Known rows, with every step that occurs
zavi laruser: [-0.785 -0.191  1.300  1.428  3.269  0.133  0.285  0.639  0.130 -1.121
 -0.935 -0.443 -1.272 -0.344  0.244  1.073  3.048 -0.734  0.398  0.657
 -0.298 -0.802]
laruser lisiga lumo zavi: [-1.019 -1.308 -0.440 -0.624 -1.371  0.973  0.626 -1.766 -0.617 -2.947
  0.138 -0.999 -0.611  0.057 -0.467  0.949  4.234  0.215  0.637  5.184
 -3.838  0.419]
zavi laruser lolok lumo: [-1.006  0.744  1.716  1.027  4.460  0.190  0.216 -1.046  1.110  1.887
 -0.253 -0.022 -0.332  0.446 -0.394  2.804  1.480 -0.536 -1.047  0.596
 -1.297 -1.298]
lisiga laruser lolok lumo: [-2.572  0.014  0.360 -0.612  1.507  0.532  0.353 -0.030  1.954  3.377
  0.790 -0.820  0.160  0.682 -0.599  0.725  2.231 -0.290 -0.322  0.698
 -1.830 -0.514]
geveb lemum zavi laruser lolok lumo: [ 0.150  1.153  3.003  0.239  4.364 -0.700 -0.015 -0.101  0.985  1.406
 -0.140 -0.168  0.624  1.065 -0.072  1.009  5.187 -1.076  0.856 -3.402
 -0.059 -0.796]
lolok lumo zavi: [-1.357 -0.404  0.618  0.558 -0.351 -0.363  0.068 -2.528 -1.540  3.548
 -1.172  0.068 -1.264 -0.827  0.212  1.185  4.689 -0.024  0.614  1.683
 -2.663 -0.713]
lolok lumo geveb: [-1.527 -0.161  2.546  0.324 -0.280 -0.485  0.374 -2.049 -1.359  3.640
 -1.101 -4.668 -1.267 -0.845  0.071  0.458  2.640 -0.131  1.304  0.367
 -1.094 -0.689]
lemum geveb: [-1.205 -0.303  1.412  1.390 -0.006 -1.581  1.084 -0.318 -1.560 -1.053
 -1.063 -0.916 -1.237 -0.069  0.718 -2.188  1.025 -1.531  2.245  0.335
 -1.031  1.186]
geveb lemum lisiga lumo zavi laruser: [ 0.065  0.174 -0.595 -1.515  2.672  1.018  0.902  1.193  1.805 -2.743
  0.103 -0.357 -0.186 -0.152  0.505 -0.354  2.058 -1.026  2.500 -2.269
 -0.609  0.034]
geveb lemum: [ 0.242 -0.669  0.617  1.100  0.468 -0.780  0.013 -0.104 -1.509 -1.008
 -0.225 -1.314  0.217 -0.887 -0.346 -1.578  3.216 -1.066  1.519 -3.953
 -0.149  0.036]
lolok lumo: [-1.803  0.149  1.824  0.488 -0.162 -0.587  0.383 -2.090 -1.016  3.491
 -0.476 -0.426 -0.858 -0.960  0.235  1.323  4.242 -0.823  0.005  0.393
 -1.436 -0.642]
lumo zavi laruser: [-0.310 -0.932  0.003  1.518  2.773  0.225  0.074  0.071 -0.579 -0.745
 -1.480  0.018 -1.830 -0.411  0.141  0.727  3.840  0.240  1.112  2.167
 -1.762 -0.623]
laruser lolok: [-0.887 -0.709  1.081  1.687  1.009 -0.786  0.501 -1.781 -1.423 -1.167
  0.237 -1.785  0.195  0.673 -0.726 -1.311  2.910 -0.443  0.330  0.625
 -2.186  0.452]
lumo lisiga laruser lolok: [-1.882 -0.812  1.125  0.479  1.950 -0.038  0.624  0.315  2.100 -0.450
 -0.248 -1.541 -0.538  0.880 -0.636 -0.731  1.575  0.435  0.703  2.146
 -1.968  0.322]
lumo geveb lemum lisiga laruser lolok: [-0.492 -0.261  0.664 -0.575  2.006  0.199  0.887  1.462  1.835 -0.798
 -0.143 -6.210  0.445  0.943 -0.311 -3.113  0.014 -0.209  3.540 -2.704
 -0.089  0.722]
lemum lisiga lumo zavi laruser: [-1.347 -0.222 -0.227 -1.356  2.059  1.135  1.211  0.520  1.863 -2.733
 -0.465 -0.436 -1.526  0.142  1.011  0.240  3.318 -0.569  2.085  2.488
 -1.786  0.252]
zavi lumo: [-0.517 -0.576  0.758  0.874 -0.950 -0.150 -0.470 -1.567 -0.848  1.179
  0.315 -0.735  0.033  0.110  0.129  3.391  4.490 -0.737  0.186 -0.594
 -2.050 -0.550]
zavi laruser lolok: [-0.538 -0.084  1.275  1.703  4.402  0.092  0.324  0.012  0.464 -1.460
 -0.328 -0.799 -0.245  0.744 -0.534  0.792  1.716 -0.298 -0.198  0.710
 -1.183 -0.554]
lisiga lumo zavi lemum geveb: [-1.265 -0.166 -0.660 -0.880 -1.503  0.343  0.598 -1.216 -2.779 -2.227
  0.716 -0.265 -2.272 -0.124  0.635 -1.035  2.388 -0.619  1.797 -2.418
 -2.500  0.091]
geveb lemum lisiga: [-0.023  0.129  0.684  0.529  0.894 -0.763  0.864  0.317  0.136 -1.454
 -0.471 -1.312  0.164 -0.195  0.526 -1.997  3.181 -1.559  2.619 -3.182
  0.062  0.868]
laruser lisiga lumo: [-1.365 -0.791  0.509 -0.735 -1.383  0.758  0.759 -1.400 -0.233 -3.188
  0.695 -1.395 -0.230  0.078 -0.489  1.191  3.833 -0.459  0.119  3.945
 -2.833  0.379]
zavi laruser lisiga: [-0.499 -0.055  1.392  1.526  2.983  0.659  0.271  0.089  0.943 -1.942
 -0.860 -0.553 -0.836  0.387 -0.298  2.601  2.998 -0.370 -0.281  3.967
 -1.289 -0.353]
lisiga laruser lolok: [-1.925 -0.697 -0.014  0.099  1.499  0.542  0.527  0.997  1.436 -0.015
  0.741 -1.489  0.043  0.861 -0.743 -1.087  2.416 -0.254  0.417  0.874
 -1.683  0.169]

Rows
[-1.548  0.542  1.336 -1.551  0.976  0.404  0.662  0.645  2.289  3.802
 -0.505 -4.558 -0.342 -0.293  0.287 -0.465  1.093 -0.627  2.600 -2.626
  0.374 -0.442]	lolok lumo geveb lemum lisiga laruser
[-1.587  0.785  0.585 -1.219 -1.216  0.793  1.090 -0.901 -1.271 -2.498
  0.828 -1.007 -2.128  0.282  1.028 -0.210  4.507 -1.133  0.982 -3.719
 -1.128  0.041]	zavi lemum lisiga lumo
[-2.712  0.796  0.601 -1.068  1.608  0.437  1.259  0.400  3.464  2.418
  0.070 -0.925 -0.292  1.248  0.370  0.100  2.450 -0.814  0.929  1.473
 -1.551  0.330]	lemum lisiga laruser lolok lumo
[-1.526 -1.359  1.165 -1.500 -0.988  0.510  0.793 -0.570 -1.417 -2.162
  0.458 -5.723 -0.840 -0.598  0.053 -1.603  2.144  0.001  1.986  0.463
 -1.431  0.041]	lisiga lumo geveb
[-1.373  0.099 -0.929 -0.262 -0.342  0.787  0.537  0.288 -0.306 -0.161
 -0.512 -0.311 -2.639  0.504  0.911 -0.905  5.089  0.043  1.851 -1.474
 -1.805 -0.066]	lumo zavi lemum lisiga laruser
[-1.484  0.239  2.613  1.339  1.699 -1.074  0.440 -3.155  0.019  2.332
 -0.537 -0.801 -0.122  0.374 -0.613  1.367  1.853 -0.071 -0.301  1.510
 -2.633 -0.247]	laruser lolok lumo lisiga
[ 0.938  0.062  3.321  0.618  2.620 -0.330  0.074  0.735  0.290 -2.048
 -1.285 -5.346 -0.427  0.980 -0.106 -0.289  4.517 -0.062  2.968 -0.218
  0.090 -0.029]	lumo geveb lemum zavi laruser lisiga
[-0.912 -0.347  1.336 -0.720  2.321  1.583  0.480  0.161  1.211 -3.139
 -0.081 -3.943 -0.823  0.224 -0.378  2.246  1.216  0.147  0.635  3.785
 -1.379 -0.559]	zavi laruser lisiga lumo geveb
[-2.335 -0.287  1.013 -0.852  1.346  0.710  0.476 -0.020  1.636  3.471
  0.314 -4.204 -0.126  0.653 -0.754 -0.156  0.915  0.271  0.646  0.786
 -1.515 -0.484]	lisiga laruser lolok lumo geveb
[-1.056  1.004  3.943  0.498  4.072 -0.561  0.365 -0.607  0.989  1.404
 -0.648 -0.306 -0.566  1.505  0.420  1.810  6.713 -0.578  0.312  1.362
 -0.996 -0.625]	lemum zavi laruser lolok lumo
[ 0.454 -0.936  1.525  0.804  0.268 -0.753  0.056 -0.129 -2.050 -0.889
 -0.712 -5.971 -0.260 -0.724 -0.391 -2.563  1.626 -0.257  3.006 -3.499
 -0.046  0.179]	lumo geveb lemum
[-1.030  0.124  0.777  0.623  2.593  0.350  0.001 -1.291  0.226  3.311
 -1.313  0.796 -1.612 -0.775  0.226  2.914  3.642 -0.078  0.182  1.817
 -1.814 -1.490]	lolok lumo zavi laruser
[-2.766 -0.179  1.797 -0.615  0.927  0.004  0.362 -0.527  2.207  3.900
 -0.727 -0.302 -1.352 -0.474  0.212  1.788  2.806  0.063  0.161  1.836
 -1.307 -0.734]	lolok lumo lisiga laruser
[-1.392 -1.483 -0.728 -1.006 -1.048  0.582  0.584 -1.016 -1.457 -2.127
  0.406 -0.812 -0.962 -0.736 -0.086 -0.739  4.178 -0.104  1.183  1.731
 -2.907  0.136]	lisiga lumo zavi
[-1.709 -0.441  1.479 -1.735 -0.433  0.359  1.653 -0.178  0.388 -2.620
 -0.243 -5.303 -1.146  0.063  0.872 -1.972  2.357 -0.580  3.255  1.336
 -1.083  0.959]	lemum lisiga lumo geveb
[-1.061  0.647  2.645  1.199  5.119 -0.050  0.244 -1.460  1.744  1.712
 -0.924 -0.125 -0.584  0.476 -0.424  3.124  0.809  0.009 -0.710  1.462
 -1.561 -1.359]	zavi laruser lolok lumo lisiga
[-0.682  0.689  2.180 -0.410  0.612 -0.506  0.699 -1.148  0.221  2.950
 -1.003 -4.638 -0.365 -0.567  0.407 -0.383  1.624 -0.821  2.805 -2.681
  0.089 -0.192]	lolok lumo geveb lemum lisiga
[-1.430 -0.788  0.707 -0.150  0.309  0.456 -0.361  0.004  2.399  1.601
  0.089 -0.587 -0.482  0.414  0.078  3.717  2.959  0.121  0.366  0.866
 -2.023 -0.515]	zavi lumo lisiga laruser
[-0.075 -0.677  0.112  1.566  2.411  0.639  0.098 -0.580  0.157 -1.673
 -1.665  0.084 -1.306  0.219 -0.254  1.985  3.636  0.454  0.479  5.120
 -2.572 -0.403]	lumo zavi laruser lisiga
[-1.918  0.753  0.169 -0.527 -0.228  0.808  0.822  1.027  0.329 -0.326
  0.104 -0.891 -2.245  0.663  0.896 -0.648  4.629 -0.749  1.264 -3.319
 -0.368 -0.095]	zavi lemum lisiga laruser
[-1.450  0.228  1.648  1.061  1.078 -0.679  0.435 -2.757 -0.637  2.661
  0.177 -0.949  0.138  0.334 -0.516  0.938  2.612 -0.500 -0.551  0.419
 -2.333 -0.385]	laruser lolok lumo
[-0.143 -0.297  2.382 -1.854  2.207  0.596  0.406  1.307  0.378 -2.680
  0.415 -4.993 -0.269  0.240  0.259 -1.062  3.871 -0.356  2.976 -2.666
  0.317 -0.374]	lisiga lumo geveb lemum zavi laruser
[-0.717  0.152  3.444  0.775  3.063 -0.701  0.394  0.870  0.203 -1.349
 -1.224 -0.658 -1.520  0.945  0.833  0.248  8.062 -0.754  1.476  1.455
 -0.198 -0.156]	lemum zavi laruser
[ 0.164 -0.238  0.906 -0.770  2.788  1.496  0.274  0.722  1.278 -3.223
  0.240 -3.876  0.041  0.038 -0.578  1.746  0.247 -0.246  1.037  0.346
 -0.724 -0.743]	zavi laruser lisiga lumo geveb lemum
[-0.706  0.054  0.134 -1.425  0.357  0.240  1.193  0.388  0.726 -2.693
  0.700 -1.395  0.368 -0.291  0.424 -1.648  2.673 -1.677  2.435 -3.528
 -0.449  0.781]	geveb lemum lisiga lumo
[-0.922  0.274  0.808  0.799  2.284  0.642 -0.051 -1.912  0.821  2.620
 -1.424  0.901 -1.282 -0.157 -0.009  4.110  3.559  0.220 -0.296  4.375
 -2.603 -1.263]	lolok lumo zavi laruser lisiga
[-0.363 -1.086  0.607 -1.641 -0.463  0.547  0.475 -0.022 -1.255 -2.227
  0.838 -5.642  0.007 -0.968 -0.362 -2.092  1.159 -0.320  2.661 -3.342
 -0.610 -0.071]	lisiga lumo geveb lemum
[-1.323  0.480  1.140 -1.405 -1.255  0.720  1.061 -0.922 -1.696 -2.324
  0.422 -4.395 -2.313  0.244  0.914 -0.999  3.244 -0.530  2.211 -3.704
 -0.827 -0.076]	zavi lemum lisiga lumo geveb
[-0.953  0.218  2.993 -0.751  2.071  0.656  0.678  0.533  1.495 -3.156
 -0.187 -0.699 -0.879  1.453  0.363  1.881  7.477 -0.540  0.709  4.289
 -1.421 -0.045]	lemum zavi laruser lisiga lumo
[-0.265 -0.501 -0.226  1.456 -1.048 -0.161 -0.223 -1.769 -3.857 -0.518
 -0.567 -0.362 -2.432 -0.374  0.261 -0.552  5.619  0.278  0.979 -2.302
 -2.297 -0.607]	lumo zavi lemum
[ 0.128  0.642  1.920  0.693  4.963  0.171  0.016 -0.554  0.864  1.937
 -0.328 -3.353  0.363  0.128 -0.757  1.504 -0.549 -0.290  0.577 -2.807
 -0.312 -1.495]	zavi laruser lolok lumo geveb lemum
[-2.168 -1.045  1.300  0.073  0.905 -0.048  0.483  1.035  1.803 -0.131
 -0.873 -1.290 -1.441 -0.168 -0.030 -0.361  2.879  0.216  1.174  2.182
 -1.138  0.068]	lumo lisiga laruser
